Each row was made from one path, in order. Every step used is in the known rows, and no mark comes twice. Write each row's path.
Known rows:
bamo > fafev > gibal: [.16,-.11,-.02,-.26,-.10,.08,.11,.05,-.13,.14,-.16,-.08,.04,.28,.17,-.20,.01,-.02,-.08,.35,.22,-.07,.08,.19,-.05,-.34,-.31,.09,-.04,.02]
fafev > gibal > zarom: [-.06,-.13,.14,.13,.00,.25,.10,-.11,-.03,.02,-.34,.08,.15,.36,-.20,-.29,-.11,-.09,-.10,.17,.05,.20,.29,.22,-.03,-.22,-.17,.00,-.12,.01]
bamo > zarom > tigila > fafev > gibal > doki: [.43,-.38,.02,-.16,.53,.08,-.13,-.18,-.11,.47,-.29,-.09,.04,.62,-.15,-.24,-.28,-.11,.02,.20,.30,.01,.20,.25,-.15,-.04,-.55,-.04,.06,.25]
mudul > zarom: [.29,-.33,-.01,.17,.22,.16,.17,-.24,.08,.12,-.04,-.21,.13,-.06,-.10,-.14,.06,-.22,.05,-.02,.08,.12,.00,.08,-.26,.08,-.14,.15,.10,-.06]
fafev > bamo > zarom > gibal > doki > tigila: [.33,-.23,-.15,-.02,.25,.07,-.15,-.09,-.18,.21,-.37,.00,.16,.44,-.19,-.18,-.10,.05,.35,.18,.17,.00,.29,.04,-.59,.26,-.09,-.01,-.25,.08]
gibal > zarom > tigila > fafev: [.11,-.10,-.16,.28,.26,.15,.17,-.11,.08,.02,.03,.04,-.08,.59,-.32,.14,-.19,.09,-.12,-.10,.03,.08,.40,.09,-.23,-.04,-.22,.19,.12,-.08]
doki > tigila > zarom: [.20,-.20,-.10,.15,.07,.06,.04,-.08,-.07,.08,-.21,-.05,.13,.40,.11,-.15,.11,.01,.29,.21,.11,.10,.22,.08,-.20,-.05,-.20,.26,-.26,-.08]
tigila > zarom > gibal: [.09,-.12,-.31,.06,.08,.04,.10,-.06,-.07,.12,-.13,-.09,.43,.17,-.10,-.22,.15,.13,.29,-.13,.13,-.07,.13,.23,-.32,-.02,-.07,.21,-.07,.06]
gibal > fafev: [.09,-.02,-.15,.24,-.07,.12,-.09,.06,.02,.10,-.02,.17,.03,-.10,.02,-.11,.38,-.13,.08,.39,-.04,-.07,-.06,.24,-.11,-.06,-.10,.06,.15,.05]
fafev > bamo > doki > tigila: [.34,-.01,-.15,.06,-.08,.11,-.03,.10,.05,.06,-.33,.00,.12,.27,.00,-.04,.12,.20,-.04,.36,.17,.10,.15,-.36,-.19,.28,.04,-.05,-.10,-.04]
fafev > tigila: [.16,-.19,-.12,.10,.05,.29,.07,.15,-.18,-.06,-.32,-.25,.07,.11,-.06,.13,.34,.08,-.06,-.04,-.17,.01,.15,-.08,-.04,.05,.06,.12,-.07,-.20]
tigila > fafev > gibal: [.30,-.09,.06,-.23,.13,.05,-.01,-.02,-.05,.26,-.09,.02,.24,.36,.05,-.20,-.19,-.11,-.15,.38,.18,.24,.19,.12,.01,-.28,-.33,-.10,-.07,-.11]
mudul > zarom > bamo: [.36,-.28,-.07,.33,.25,.15,.05,-.16,.18,.19,.00,-.17,-.01,.00,-.05,.09,.21,-.59,.27,.02,.10,.10,-.09,.17,-.24,.05,-.10,.31,.21,.01]
tigila > fafev > bamo > zarom > gibal: [.21,-.10,-.23,-.03,.23,.05,-.01,.04,-.18,.34,-.22,-.07,.46,.24,-.28,-.17,-.19,.32,.06,.23,.16,-.01,.30,.10,-.46,.08,-.13,.03,-.15,.16]
tigila > fafev > bamo: [.23,-.15,.13,.01,.04,-.08,.00,.19,-.11,.18,-.25,.10,.14,.20,-.01,-.08,-.08,.14,-.15,.29,-.06,.15,.30,-.15,-.14,.10,-.20,.08,-.16,-.01]
doki > tigila > zarom > bamo > fafev > gibal: [.31,-.16,-.10,-.11,-.01,-.03,.08,.01,-.05,.17,-.23,-.09,-.07,.55,.37,-.08,.09,-.31,.30,.46,.32,.01,.08,.27,-.06,-.40,-.37,.36,-.17,.08]
bamo > doki: [.30,.01,-.27,.04,-.02,.21,-.01,.03,.16,.11,-.14,-.05,.23,.08,-.17,-.10,.24,.23,-.15,.15,.14,-.10,-.08,-.08,-.04,.23,.05,-.07,.18,-.01]
doki > gibal > zarom > tigila > fafev > bamo: [-.01,-.21,.04,.32,.14,-.08,.11,-.02,.17,-.05,-.24,.18,-.04,.46,-.31,.06,-.15,.14,-.24,.14,-.02,.06,.30,-.16,-.19,-.07,-.26,.28,.06,.03]
fafev > gibal > zarom > bamo > doki: [.27,.03,-.17,.17,.01,.24,.01,-.04,.30,.12,-.33,.05,.11,.33,-.22,-.07,.15,-.20,-.06,.22,.23,.04,-.02,.12,.09,.04,.01,.03,.17,.14]
doki > gibal: [.01,-.16,-.11,.17,-.01,.07,-.08,-.08,.22,-.09,-.01,.12,.11,.08,-.21,-.07,.20,-.05,-.07,.30,-.02,-.14,-.15,.05,-.18,-.19,-.10,.12,.16,-.21]
zarom > bamo: [.21,-.09,-.13,.33,.09,.16,-.12,.08,.06,.15,-.01,-.03,-.03,.14,-.01,.10,.30,-.40,.23,.16,.00,-.04,-.02,.17,-.15,-.02,-.06,.21,.15,-.04]
bamo > doki > gibal: [.19,-.03,-.30,.09,-.04,.09,-.06,-.07,.44,-.06,-.08,.09,.22,.10,-.29,-.08,.28,.16,-.22,.31,.13,-.23,-.31,-.08,-.08,.02,.03,.01,.27,-.14]
doki > bamo > fafev > gibal > zarom: [.08,.08,.00,-.01,-.10,.20,.24,-.10,.16,.06,-.35,.11,.00,.60,.00,-.31,-.03,.04,-.09,.40,.04,.04,.29,.31,-.13,-.19,-.05,.06,-.09,-.07]
mudul > zarom > tigila > fafev > bamo: [.30,-.36,.07,.18,.31,-.06,.16,-.05,.00,.23,-.16,-.17,.02,.23,-.05,.05,-.15,-.06,-.09,-.01,.11,.21,.27,-.24,-.25,.14,-.35,.26,.11,.14]
fafev > tigila > zarom > bamo: [.25,-.28,-.14,.29,.15,.12,.05,.13,-.04,.09,-.42,-.23,.03,.22,.10,.14,.49,-.25,.30,.00,-.07,-.02,.03,.14,.04,.01,-.08,.46,-.08,.10]
zarom > gibal > fafev: [.06,.10,-.40,.15,-.06,.12,-.06,.02,.05,.07,.07,.16,.23,-.09,-.09,-.06,.35,-.08,.21,.19,.02,-.12,-.04,.30,-.32,-.05,.03,.04,.18,.03]
mudul > zarom > tigila > fafev > gibal: [.38,-.33,.00,-.05,.39,.05,.15,-.25,.06,.31,-.01,-.23,.11,.39,.00,-.06,-.27,-.30,-.08,.07,.35,.29,.17,.04,-.09,-.25,-.49,.10,.18,.03]
tigila > fafev: [.32,-.06,-.11,-.02,.15,.05,.03,.01,.01,.15,.08,.07,.12,.30,-.08,-.01,-.07,.06,-.10,.20,-.01,.07,.22,.09,-.16,-.04,-.15,.02,-.03,-.21]

Write each row's path:
[.07,-.07,-.07,.48,.05,.23,.02,-.02,.13,-.01,-.15,.10,-.09,.31,-.25,.07,.19,-.35,.17,.06,-.08,.03,.17,.27,-.18,.00,.01,.26,.06,-.02] | gibal > zarom > bamo
[.23,-.17,-.21,.11,.00,-.02,.15,.11,.02,.11,-.15,-.07,-.15,.29,.20,.04,.31,-.11,.27,.19,.11,-.28,-.01,.32,-.14,-.14,-.21,.57,-.02,.14] | tigila > zarom > bamo > fafev
[.40,-.07,-.20,-.16,.05,.20,.13,.14,.01,.00,-.44,-.13,-.25,.47,.12,.05,.40,.16,-.01,.12,-.20,-.22,.10,.06,-.17,.26,.16,.15,-.04,-.19] | gibal > doki > bamo > fafev > tigila
[.49,-.23,-.16,.07,.26,-.02,.16,-.07,.21,.25,-.25,-.17,.13,.18,-.14,.03,-.06,.16,-.26,.02,.28,.12,.07,-.35,-.12,.36,-.19,.14,.23,.20] | mudul > zarom > tigila > fafev > bamo > doki
[.51,-.05,-.29,-.21,.29,-.01,-.05,-.11,.03,.07,.10,.15,.04,.63,-.17,.05,-.20,-.04,.21,.04,.12,.10,.30,.10,-.50,.13,-.04,-.08,-.14,-.33] | zarom > gibal > doki > tigila > fafev
[.19,.02,-.31,.06,-.10,-.07,.01,.15,.13,.19,-.48,.13,.39,-.09,-.04,-.26,.39,.31,.05,.27,.21,-.11,-.10,-.04,-.08,.29,.00,.12,.07,.43] | tigila > zarom > gibal > fafev > bamo > doki
[.29,-.24,-.25,-.06,.34,.16,-.13,-.14,-.12,.29,-.23,-.04,.26,.27,-.37,-.27,.01,.07,.27,-.03,.15,-.21,.09,.35,-.51,.23,-.10,-.03,.01,.16] | bamo > zarom > gibal > doki
[-.04,-.11,-.32,.45,.09,.22,.12,-.19,.42,-.15,-.12,.04,-.01,.41,-.50,.07,.13,.15,-.20,-.06,.13,-.19,-.02,-.05,-.17,-.02,-.07,.21,.40,.02] | bamo > doki > gibal > zarom > tigila
[.30,-.04,-.14,-.04,-.02,-.12,-.03,.05,.38,.01,-.24,.20,.22,.15,-.24,-.07,.08,.28,-.37,.46,.11,-.09,-.16,-.26,-.05,.09,-.04,.02,.12,-.04] | tigila > fafev > bamo > doki > gibal
[.23,-.20,-.20,.35,.08,.08,-.01,.17,.02,.09,-.40,-.07,-.05,.07,.15,.14,.63,-.32,.35,.21,-.09,-.05,-.07,.27,.09,-.03,-.09,.47,.00,.20] | gibal > fafev > tigila > zarom > bamo
[.18,.20,-.50,.21,.10,.23,-.12,-.08,.16,.38,-.09,.09,.34,.12,-.13,-.25,.33,.06,.28,.53,.07,-.16,-.01,.46,-.45,.04,.09,-.05,.16,.12] | doki > bamo > zarom > gibal > fafev
[.38,-.24,-.11,-.17,.37,-.03,-.11,-.03,-.14,.36,-.38,.05,.25,.36,-.33,-.26,-.18,.19,.13,.11,.14,-.08,.25,.18,-.49,.30,-.17,.00,-.14,.22] | tigila > fafev > bamo > zarom > gibal > doki
[.22,-.06,.04,.18,.14,.12,.04,-.06,.16,.14,-.16,.14,.01,.51,-.16,-.01,-.11,-.42,.04,.28,.10,.22,.25,.31,-.01,-.23,-.20,.13,-.03,-.01] | tigila > fafev > gibal > zarom > bamo
[.63,-.21,-.26,-.20,.42,-.02,.08,-.32,.14,.11,.12,.03,.05,.52,-.19,.03,-.29,-.20,.24,-.05,.19,.21,.22,.09,-.57,.19,-.07,.00,-.07,-.30] | mudul > zarom > gibal > doki > tigila > fafev
[.24,-.05,-.06,.06,-.09,.08,-.01,.19,.04,.15,-.43,-.02,.24,.02,-.09,-.18,.20,.29,-.20,.25,.11,-.04,.01,-.29,-.02,.35,.01,-.02,.06,.17] | fafev > bamo > doki
[.01,-.23,-.03,.32,.03,.03,-.15,.02,.01,.23,-.43,.17,.19,-.09,-.18,-.28,.22,.10,-.01,.78,.04,-.19,-.09,.18,-.19,-.07,-.27,.15,.01,.34] | doki > gibal > fafev > bamo > zarom
[.24,-.11,-.07,-.11,-.05,.06,.02,.09,-.03,.18,-.14,-.08,-.06,.30,.22,-.04,.13,-.34,.09,.39,.22,-.08,-.01,.27,-.03,-.36,-.28,.22,.06,.07] | zarom > bamo > fafev > gibal
[.05,-.14,-.20,.31,.23,.07,.14,-.18,.30,-.09,.07,.16,-.08,.60,-.42,.16,-.15,.06,-.20,.03,.03,-.01,.22,.08,-.22,-.20,-.23,.23,.21,-.16] | doki > gibal > zarom > tigila > fafev
[.04,-.06,-.23,.25,-.11,.06,.18,.00,.33,-.21,-.06,.19,-.29,.38,-.20,.16,.20,-.16,.03,.25,-.01,-.32,-.05,.35,-.25,-.25,-.03,.48,.12,-.09] | doki > gibal > zarom > bamo > fafev
[.05,-.19,.07,.29,.15,.01,.14,.07,-.04,.08,-.29,.07,-.04,.46,-.21,.05,-.16,.15,-.17,.03,-.02,.18,.48,-.16,-.20,.06,-.26,.23,-.03,.11] | gibal > zarom > tigila > fafev > bamo
[.40,.00,-.19,-.03,.13,.06,.01,-.03,.00,.06,.15,.08,.03,.53,.00,.10,-.16,.01,.03,.31,.07,.20,.32,-.01,-.29,-.06,-.12,-.01,-.17,-.39] | doki > tigila > fafev
[.47,-.07,-.04,-.10,.39,.05,-.13,-.15,.23,.44,-.23,.03,-.03,.77,.10,-.23,-.03,-.23,.08,.28,.10,.10,.18,.10,-.18,.12,-.23,-.15,.20,-.01] | zarom > tigila > fafev > gibal > doki > bamo
[.26,.14,-.25,-.02,-.09,.14,.13,.06,.14,.15,-.07,-.01,-.08,.42,.18,-.09,.26,.16,.01,.40,-.04,-.23,.09,.18,-.30,.02,.08,.13,.05,-.19] | doki > bamo > fafev
[.12,-.08,.10,.00,.09,.15,.15,-.12,.04,.07,-.23,.17,.15,.52,-.21,-.22,-.29,-.03,-.21,.25,.08,.28,.39,.22,-.01,-.25,-.23,-.02,-.16,-.08] | tigila > fafev > gibal > zarom
[.24,-.19,-.29,.05,.20,.15,.19,-.26,.07,.11,.08,-.20,.35,-.02,-.22,-.08,.03,-.13,.19,-.24,.17,.06,.03,.14,-.50,.06,.03,.11,.15,-.09] | mudul > zarom > gibal
[.11,.00,-.06,.14,-.05,.00,.14,-.05,.43,-.15,-.35,.34,.14,.34,-.48,-.10,-.07,.34,-.41,.34,.04,.00,.07,-.10,-.07,.09,.03,.09,.01,-.04] | tigila > fafev > bamo > doki > gibal > zarom
[.15,-.11,-.23,.17,-.04,.26,.27,.18,-.03,-.24,-.34,-.14,-.30,.36,-.10,.35,.35,-.03,.00,-.03,-.16,-.16,.19,.18,-.07,-.05,.11,.45,-.07,-.10] | gibal > zarom > bamo > fafev > tigila
[.24,-.17,-.19,-.08,.20,.08,-.10,-.08,-.04,.10,-.11,.06,.14,.23,-.26,-.17,.11,-.07,.24,-.20,.03,-.12,.05,.20,-.44,.24,.00,-.03,.08,-.04] | zarom > gibal > doki
[.31,.06,-.22,.14,-.15,.06,-.09,.12,.10,.06,-.30,.17,.06,.14,.06,-.04,.27,.11,.00,.54,.16,.06,.03,-.24,-.15,.25,.03,-.03,-.01,.06] | gibal > fafev > bamo > doki > tigila
[.19,-.15,-.22,-.10,-.07,.22,.23,.22,-.19,-.16,-.27,-.26,-.13,.19,.05,.21,.33,.23,-.13,.01,-.11,-.20,.13,.01,-.08,-.05,.03,.29,-.10,-.17] | bamo > fafev > tigila
[.38,-.22,-.14,-.15,.11,.05,.20,.07,.01,.08,-.62,-.14,-.12,.52,.21,-.13,.41,.23,.16,.09,-.11,-.22,.11,.16,-.08,.22,-.01,.35,-.19,.03] | gibal > doki > bamo > fafev > tigila > zarom
[.06,-.01,-.37,.16,-.01,.00,.03,-.01,.04,.13,-.10,.14,.33,-.04,-.02,-.21,.37,.01,.33,.15,.08,-.11,-.05,.39,-.26,-.08,-.08,.20,.06,.20] | tigila > zarom > gibal > fafev
[.34,.08,-.27,-.01,.18,.13,-.13,-.12,.22,.25,-.18,.09,.15,.44,-.09,-.26,.24,-.07,.29,.05,-.06,-.09,.08,.18,-.50,.36,.21,-.15,.13,-.14] | zarom > gibal > doki > bamo
[.40,.04,-.32,.20,.04,.19,-.09,.09,.26,.18,-.11,-.07,.09,.12,-.12,.07,.38,-.13,.05,.18,.16,-.11,-.19,.00,-.04,.22,.08,.10,.28,.04] | zarom > bamo > doki
[.53,-.48,.10,-.17,.52,-.01,.03,-.32,.08,.34,-.17,-.11,-.06,.46,-.07,-.18,-.26,-.39,.03,-.06,.30,.19,.09,.11,-.16,.02,-.49,.05,.19,.12] | mudul > zarom > tigila > fafev > gibal > doki
[.18,-.09,-.30,.42,.36,.34,-.07,-.14,.06,.45,-.16,-.26,.11,.51,-.11,-.09,.13,.08,.15,.26,.14,-.13,.17,.14,-.39,.09,-.18,.08,.24,.13] | doki > bamo > zarom > tigila
[.37,-.18,-.31,-.04,.31,.17,-.14,-.19,-.11,.19,-.16,-.03,.14,.51,-.25,-.14,-.07,.00,.39,.11,.21,-.07,.21,.22,-.62,.19,-.04,-.06,-.14,-.06] | bamo > zarom > gibal > doki > tigila
[.24,-.20,-.05,-.11,-.01,-.04,.11,.06,-.05,.22,-.29,-.11,-.01,.36,.30,-.16,.15,-.26,.20,.37,.28,-.09,.00,.35,.03,-.37,-.39,.39,-.06,.23] | tigila > zarom > bamo > fafev > gibal
[.60,-.08,-.34,.21,.17,.18,.02,-.19,.33,.11,-.01,-.16,.01,.27,-.04,.15,.18,-.36,.22,.20,.30,.13,-.10,-.09,-.27,.22,.07,.13,.17,-.13] | mudul > zarom > bamo > doki > tigila
[.28,-.12,-.32,.22,.05,-.03,-.07,-.06,.51,.04,-.21,.07,.16,.16,-.17,-.04,.41,-.09,.05,.33,.19,-.26,-.40,.06,.01,-.01,-.07,.29,.27,.09] | tigila > zarom > bamo > doki > gibal
[.15,-.11,-.20,.19,-.03,.23,.01,.18,-.10,-.06,-.30,-.06,.00,-.06,.02,.14,.53,-.02,.00,.21,-.19,-.03,.02,.08,.03,.00,.03,.13,.03,-.05] | gibal > fafev > tigila
[.25,-.10,-.24,.11,.09,-.08,-.01,.03,.39,.03,-.19,.09,.11,.28,-.25,.06,.09,.25,-.34,.27,.17,-.14,-.12,-.34,-.09,.08,-.17,.12,.31,.05] | zarom > tigila > fafev > bamo > doki > gibal
